Every row comes from one small tree of marks. The marks that hang from a mark follow it in brackets, in the order of their numbers. Every link used is in the known rows. Which tree was each row made from?
Known rows
K_966[K_386]: [ -8  14  -5  -8   8   4  22  29  -4  19  22 -20  35 -10   9   0   0 -31
 -18  -6  15 -21  11  10 -42   9  -1  14  16 -27  10  -1   7  21   0   0
  -9  -5 -11  25  -5  15   1 -30  18   3  -4  21]
K_19[K_579[K_386[K_159 K_966[K_256[K_69]]]]]: [-15   0  -9  11  -4 -22  12  -7 -35   3 -20  21   2 -19   8  13   1  -1
   5  20  -4  -2 -20 -18  11  19 -15   2  -9  -4  32 -12  -1   4  12  24
 -23  17 -19  -3  -9  25  21 -10  19  -6 -11  10]
K_386[K_69[K_256] K_966]: [  9  -9   6  13  13  43   7  -9 -14   3   7 -15  15 -36 -13  56  19   8
 -28 -17 -20  12 -16 -22  -5  14 -14   8  -2  13  36 -30 -23  17  -9  -4
 -35  16  -3   1 -36  13  27  -2 -10 -21   8  -1]
K_386[K_69]: [  9   7   7   9   5  19  17   3 -15   5  13 -24  26 -31   3  28  14 -10
 -25  -7 -12 -10   0   0 -32  26 -10   0  12  -2   5 -12   8  11   9  -3
 -26  21  -7   6 -14   5  10   3  24   2   7   3]
K_966[K_256]: [-13  18  -8   6   5   2  27  26 -16  14  11 -13  31 -24  15  14   9 -30
 -36   1   6 -20  -8   5 -45  12  -9  36  23 -26  29   0   0  34  -1  -6
  -9  16 -18  13 -18  23   6 -33   3   6  24  21]
K_19[K_579[K_386[K_159 K_966[K_256]]]]: [-28  -3  -1  15  -2 -21  20  -5 -35  -1 -11  10  16 -24   9   3  -5  -7
   7  17  -7  -2 -27 -12  12  23 -19   5  -8   1  31 -14   2   2  10  21
 -27  16 -22   2  -8  25  18 -20  14   1  -7  10]
K_832[K_19[K_579[K_386[K_159]]]]: [-35  16 -12   1   3 -21  23   5 -30  -1  -5  -4  33 -32   5  -7   9  11
   3  27   4 -19 -19   3 -18  31 -20   3  -7  10  20  -1  -1  -3  31   8
   3   2 -24  10  -3   0  12  -8  29  32 -29  12]
K_19[K_579[K_386]]: [-10   2  10  12  -6   1  28  19 -19  -3   2   4  13 -30   1   1 -13 -17
  15  22   0 -25  -6  11 -15  23 -11  13  -3  -8  11  -5  25   4  16  19
 -23  19 -13   6  15  19  -2 -10  30  15  -7  10]
K_338[K_256[K_69 K_966]]: [ 20  36  -3 -19  -2  20   1   2 -18  16 -20  10   0 -28   3  17  10 -19
 -47  -1  11   4  26 -34 -50 -22  28  24  -3 -27 -10  16 -10  20  16   3
 -13   8  -4 -16  -4  26  -8  19  31 -32   8   9]
K_256[K_579[K_386] K_966]: [ 20  21  20  -2  15  -2  -9  16 -13 -11  -4   2  16   2   3  -5  -2 -20
   5   5  18   0  29 -14 -32 -15   6 -14 -18  -6  -9  21 -16  28  30  21
 -13   5 -28   4   4  -3  -9   1  30 -11  -8 -14]
K_338[K_256[K_159 K_579 K_966] K_386[K_69]]: [ 25  32  39 -11   0  -3 -20 -31 -24   3 -22   9  13  13   5   7   1 -15
  -7 -17  33  21  -1 -44 -21 -45  40  -9 -17   1 -35  40 -23  20  30  10
 -33  18  -9 -40  -4  19   7  51  40 -38   0 -12]
K_69[K_256[K_159 K_966] K_386]: [  3  23   4  12  11  14  22  23  39   1   4  12 -13 -17 -34  49  13 -19
 -25  -1  35 -29  17 -46 -46 -37  19  38  -8  16  23   7 -51  33  -3   2
 -13  -9 -14  12  -6   5 -13   3 -28 -12  32  -9]
K_19[K_579]: [-13   4  12  16 -10   6  35  29 -17   5   3  -6  13 -50   4   8 -16  -8
 -10  17  -3 -26  10  14 -38  20  -5  13   2  -7  11 -10  23  12  21  14
 -20  14 -17  16   1  19  -4 -14  27  -1   4  10]
K_966[K_256[K_579] K_386[K_69 K_159]]: [-10  20 -11  -3  16 -36   6  -8 -23  15   1   0  23  19  31  23  13 -16
  -5 -26  21   3 -17  -6  -8   0 -12  -1  13 -14  15  20 -17  38   0  -2
 -15   9 -29  12 -49  17  33 -21   0  -5  -5  17]
K_386[K_966]: [ -7  -3   6   6  -1  25  12  11 -27   6   9 -25  36 -37   1  11   7  -8
 -33   3 -17   4   3  -8 -27  19  -8   0   5  -6  27 -31  -9  10   5   5
 -20   1 -13  15 -14  14  13 -24  18 -18   5   1]
K_579[K_386]: [ -6   7   6   1   6   9  17  17 -14  -6  17 -13  32 -14  -1  -5   2 -32
  -3  14   3 -20  -5   3 -19  19 -11  11   3 -17  11  -3  12   3   4   6
 -17  11  -6   1  17   6  -1 -10  27  24  -1  11]
K_832[K_19[K_579]]: [-23  19  -8   3   1  -1  32  23 -22   9  -3 -11  34 -47   6   3   9  14
 -14  23   4 -24  -5  18 -45  26 -10  12   3   3  20  -5   4   9  32   2
   6  -2 -23  21 -10   5   5 -15  28  20 -16  12]
K_832[K_19[K_579[K_386[K_966]]]]: [-20  11  -9   4   6   1  18   5 -29   3  -6  -3  37 -31   6  -3  12  14
   5  25  -4 -13 -23   7 -18  28 -18   6  -8   8  26 -12  -5   1  25  11
   2   0 -21  12  -3   6  15 -17  27  19 -29  12]
K_579[K_386[K_159]]: [-24   6   2   1   4 -18  13   3 -23 -11   9 -12  27 -17   0  -6   4 -27
  -9  14   4 -12  -9 -16  -2  24 -18  -5  -2  -2  12  -3   1  -7   8   8
 -21   9  -9  -3   7  -1   7  -7  24  26  -6   9]
K_69[K_256 K_386[K_159]]: [-33  14   3  10   9  16  35  24  17 -10  17   1  -4 -33 -35  49   9 -23
 -26   0  27 -34   6 -32 -14 -15  -3  29  -7  14  32   0 -26  18 -12 -14
 -24 -11  -2   7 -13   6   4  -5 -34   8  24  10]
K_159[K_386[K_69 K_966]]: [  6  -7   3  20  11  30  14 -19 -35   4  26 -23  18 -25  18  15  10   5
 -13 -14 -10  -4  -2 -14 -22  18 -24 -13   4  -9  15 -27  -5   1  23  -2
 -21   8 -10  12 -14  12  23  -6  25 -19  -5 -15]
K_579[K_386[K_966]]: [ -4  -3   5   3   8  17   5   4 -26  -5  11 -13  37 -15  -2   0   8 -20
  -5  12 -11  -1 -14 -10  -2  19 -15   2  -3  -9  25 -20  -3  -1  -1  11
 -22   6  -7   1   7  12  11 -16  20   6  -7   5]

Write each row's tree
[ 13  24  17 -13 -15  10 -16 -25 -32  15 -21   9   9  -3   0  10   6 -10
 -31  -2  19  17 -11 -48 -14 -32  38   8  -6 -17  -4   9 -20   1  11   6
 -25   3   9 -37   2  32  19  31  38 -40   2   5]  K_338[K_256[K_69 K_159] K_386[K_966]]
[ 15  20  24  -2  -9  11   6 -23 -35   0  -6  -3   4 -20  21  12  -5   7
 -14 -17   4   8  -2 -27 -31 -26  16  -5  -7 -11 -17  13 -16   9  19  -2
 -19   0 -15 -15 -23  20  27  14  33 -30  -5 -12]  K_338[K_256[K_159[K_386[K_69 K_966]] K_579]]
[-11  21  24 -15  -7  10   4  -7 -43 -10 -11   1  22 -21   8   2  -3 -18
 -12  -2   1  14  -6 -22   0 -14   8  -1 -17 -10  -5  12  -5   6   5   2
 -29   0  -9 -24 -11  21  21   4  25 -11 -11   9]  K_338[K_256[K_579[K_386[K_159 K_966]]]]
[ 26  22  15   3   1  27  -5  13  -9  -2  -7  12 -14  -5  -6  38  13  -1
  -6   5  15 -10  34 -17 -31 -26  19 -14  -9  -8   9   0 -19  27  14   7
  -9 -17 -12  10 -12   4  14   4  21 -35   3  -8]  K_256[K_69[K_386[K_966]] K_579]
[-30   4  -2   5   3 -21   1  -6 -45   0  -9 -11  25 -19  17  15  11   0
 -31  -6  -7  18 -11 -28  -4  10 -12 -14  -1   3  35 -14 -32  21   6   4
 -19  -2 -29   6 -45  12  34 -30   5 -23   3   3]  K_386[K_159 K_966[K_256[K_579]]]
[ 24  14  24   5  -2 -18  -6  -6 -12 -14  -7  -1   7   5   8  12   2  -1
  14   1   5  -4  -6 -11 -24  -3   5 -20  -6   6 -11  17 -15  10  14  16
 -14  10 -23  -5  -8  -7  17  13  39   6  -8 -18]  K_256[K_159 K_579[K_386[K_69]]]
[-14  -3   6  14  -1 -17  23  -8 -27  -8  -5   5   9 -27   4  10  -4  -4
  16  15  -6 -11 -17  -6   8  32 -19  -6  -8   8  12  -6  15  -6  17  19
 -31  25 -16  -3   0  13  11   8  28  15 -11   5]  K_19[K_579[K_386[K_69 K_159]]]
[  1  22  29  -9  -2  31   6 -20 -31   7   7  -9  37 -11  -1   8   3 -30
 -17 -14  20   1 -17 -18  -9 -13  17  13   0 -13 -16  18  15   5  10 -12
 -44  24  16 -36   6  32  11  36  31 -12   7  18]  K_338[K_256 K_386[K_69]]
[ 21  29  34 -14 -17   8 -25 -23 -36   7 -27  15   2   6   4   9   1  -2
 -16  -5  25  21   1 -42 -15 -48  44  -9 -18 -16 -15  23 -23  10  19   9
 -22  -3   1 -39  -5  26  22  33  44 -49  -4  -3]  K_338[K_256[K_69 K_159 K_579] K_386[K_966]]
[  1   6  20   4  10  29   9  25  -7 -14  10  -2   7 -22 -18  33   0 -10
  -4  -4  11  -4   1  -8 -12 -13  -3  13 -16  -4  24   2 -19  25  -5   2
 -21   2  -9  -2 -13   7  13 -12  -9  -2  -2   4]  K_69[K_256[K_579[K_386[K_966]]]]
[  5  17   1   7   7   3  13  22  19   5  -2  -1  -4 -32 -18  36   4  -9
 -40  -3  17  -8  14 -34 -54 -16  13  27  -7   3  22   4 -43  27   7   7
 -10   8 -19   7 -14   4 -10  -3  -9 -12  19  -8]  K_69[K_256[K_159 K_966]]
[ 46  39  10   1   1 -16 -19   6  15   1 -31  29 -36  14  -6  33  13   2
 -12   6  36  -9  49 -46 -61 -47  41 -16 -14   5 -13  27 -51  37  33  23
   4 -14 -31  11  -9  -7  -5  26  29 -40  11 -31]  K_256[K_69[K_386] K_159 K_579 K_966]
[-20  17  -9   0   5  -5  26  15 -22   3  -4  -4  35 -31   6  -5   9   7
   6  27   4 -26 -17  15 -29  26 -16  12  -3   2  18  -1   6   3  28  10
   5   4 -21  13   4   4   7 -12  30  32 -26  13]  K_832[K_19[K_579[K_386]]]
[ -2  22   8  -9  16 -26  -5  13 -11   5  -5  -3  15   8  13   0  -2 -16
 -10 -11  27   6  38 -21 -36 -15  10 -23 -10  -5  -7  22 -27  32  33  17
 -10  -9 -36  19 -22  -1   0 -11  23 -26 -12  -9]  K_256[K_579 K_966[K_386[K_159]]]
[  9   0   4  20  14  21   8 -18 -38   5  19 -11  14 -10  29  21  11   5
  -6 -19   1   0 -10 -13 -20   4 -23  -7   5 -16  20 -13 -14  19  21  -3
 -19  10 -20  11 -29  19  33 -14  12 -23  -1 -12]  K_159[K_386[K_69 K_966[K_256[K_579]]]]
[ -7  30 -19 -11   9 -39  -1   8 -18  21  -8  16   2  20  28  20  12 -18
 -16 -12  33  -3   4 -11 -25 -14   3   4  11 -33  15  25 -19  40   5   2
   0  -6 -28  13 -40  17  27 -25   8 -16  -7  21]  K_966[K_256[K_69 K_579] K_386[K_159]]
[ 14  19  24   4  -5 -21   1  13 -12 -14  -5  -2  10   0   7  -1  -6  -9
   8   9  13 -10   4  -7 -34  -9  10 -12  -3  -3  -7  17 -15  14  16  20
  -6   0 -26  -1   0  -6   9  -2  36   7  -7 -12]  K_256[K_159 K_579[K_386]]
[ 25  15  13  10  13   5   0  -1   6  -2  -7   0  -7 -20  -8  51  12   7
 -18 -17   8   2   9 -28 -37 -13  10   0  -9  16   2  11 -36  30  12   8
 -21  17 -21   0 -31  -2   7  20   0 -17   9 -17]  K_386[K_69[K_256[K_159 K_579 K_966]]]
[ 35  15   9  11 -10  -8 -17  -6 -23   0  -9   8 -30  -6  20  18   2  24
 -11   0  12  -2  29 -28 -52 -25  15 -28  -7 -17  -2   4 -32  14  36  16
   8 -12 -27   8 -20  -2  24   6  45 -40 -10 -28]  K_256[K_69 K_159[K_386[K_966]] K_579]
[-23  14 -13   3   8 -19  20  -7 -29  -2  -9  -3  31 -29   7   5  16  17
   8  20   1 -15 -28   1  -9  33 -24  -4  -7  17  17  -2  -2  -5  30   7
  -3   8 -21   4  -9  -1  19   2  28  29 -30   9]  K_832[K_19[K_579[K_386[K_69 K_159]]]]
[-23  17  -1   9  17  10  24  18  23  -4   8  10  -9 -25 -36  46  13 -22
 -29  -3  35 -22  20 -51 -21 -27   4  25 -16  20  28   7 -44  26   2  -5
 -23  -9 -12   8 -14   4  -8   2 -33  -8  25  -1]  K_69[K_256[K_966] K_386[K_159]]
[ -8  -6  11  14  -4   6  20  10 -26  -1  -4   3  17 -30   2   2  -8  -7
  14  18 -11 -10 -14   3  -3  22 -13   5  -8  -4  21 -19  14   2  13  23
 -28  17 -14   6   8  23   8 -13  25   0 -11   7]  K_19[K_579[K_386[K_966]]]
[ 13  22   6  -4   1 -14 -14   4 -26 -13 -12  12 -11   0   3  14   6  -3
   1  11  15  -4  21 -16 -15  -6   5 -27 -13 -14  -5  16  -4   9  23  15
  -8   1 -15  -8  -6  -6  15  12  39  -5 -17  -2]  K_256[K_69 K_579[K_386[K_159]]]
[ 13  23   9  -1  11  -7   4  24  21   6  -5   8  -7  -3  -8  30  -2  -8
 -16 -15  34  -4  25 -27 -50 -37  22  14 -10  -1   8  26 -49  43  11  10
  -5  -5 -29  14 -24   3  -1  -7  -8 -21   3 -10]  K_69[K_256[K_159 K_579 K_966[K_386]]]
[ 16   9  10  17  19  27  14  -3 -11  -3  24  -5 -10 -21   5  31   3   2
  -6 -20  20 -15  18 -15 -36 -11 -10   0  -7 -10   3   7 -15  21  31  -2
 -18  12 -14   9 -18   4   7   9   7 -16   1 -19]  K_159[K_386[K_69[K_256[K_579 K_966]]]]
[ 20  -3  16  13   6  21  -5 -13 -13  -3  -7  -7   5 -24  -8  57  14  20
 -17 -19 -12  18 -12 -28 -11  -3   1  -9  -9  24  24 -17 -41  19  -2   5
 -28  10 -16  -1 -44   6  32   6  -3 -28   2 -15]  K_386[K_69[K_256[K_159 K_579]] K_966]
[-31   0  20   3   2  -3  -3 -10 -39   1  10 -22  37 -13  -5  -6   4 -17
 -24   1  13  10  -8 -32   4   9  -2 -20  -9   3  19 -13 -11  -4  18   4
 -33   2  -2 -11   0  11  16   2  26 -17   0   3]  K_338[K_386[K_159 K_966]]
[-16  -9  -1  11   7  -5   0 -32 -41  -1  -5 -23  26 -30   5  29  21  12
 -32 -11 -28  24 -15 -37  10  34 -21 -32  -3  25  26 -35 -22  -4   8   4
 -36  11 -13  -1 -38   3  34   2  15 -19  -3  -8]  K_386[K_69 K_159 K_966]
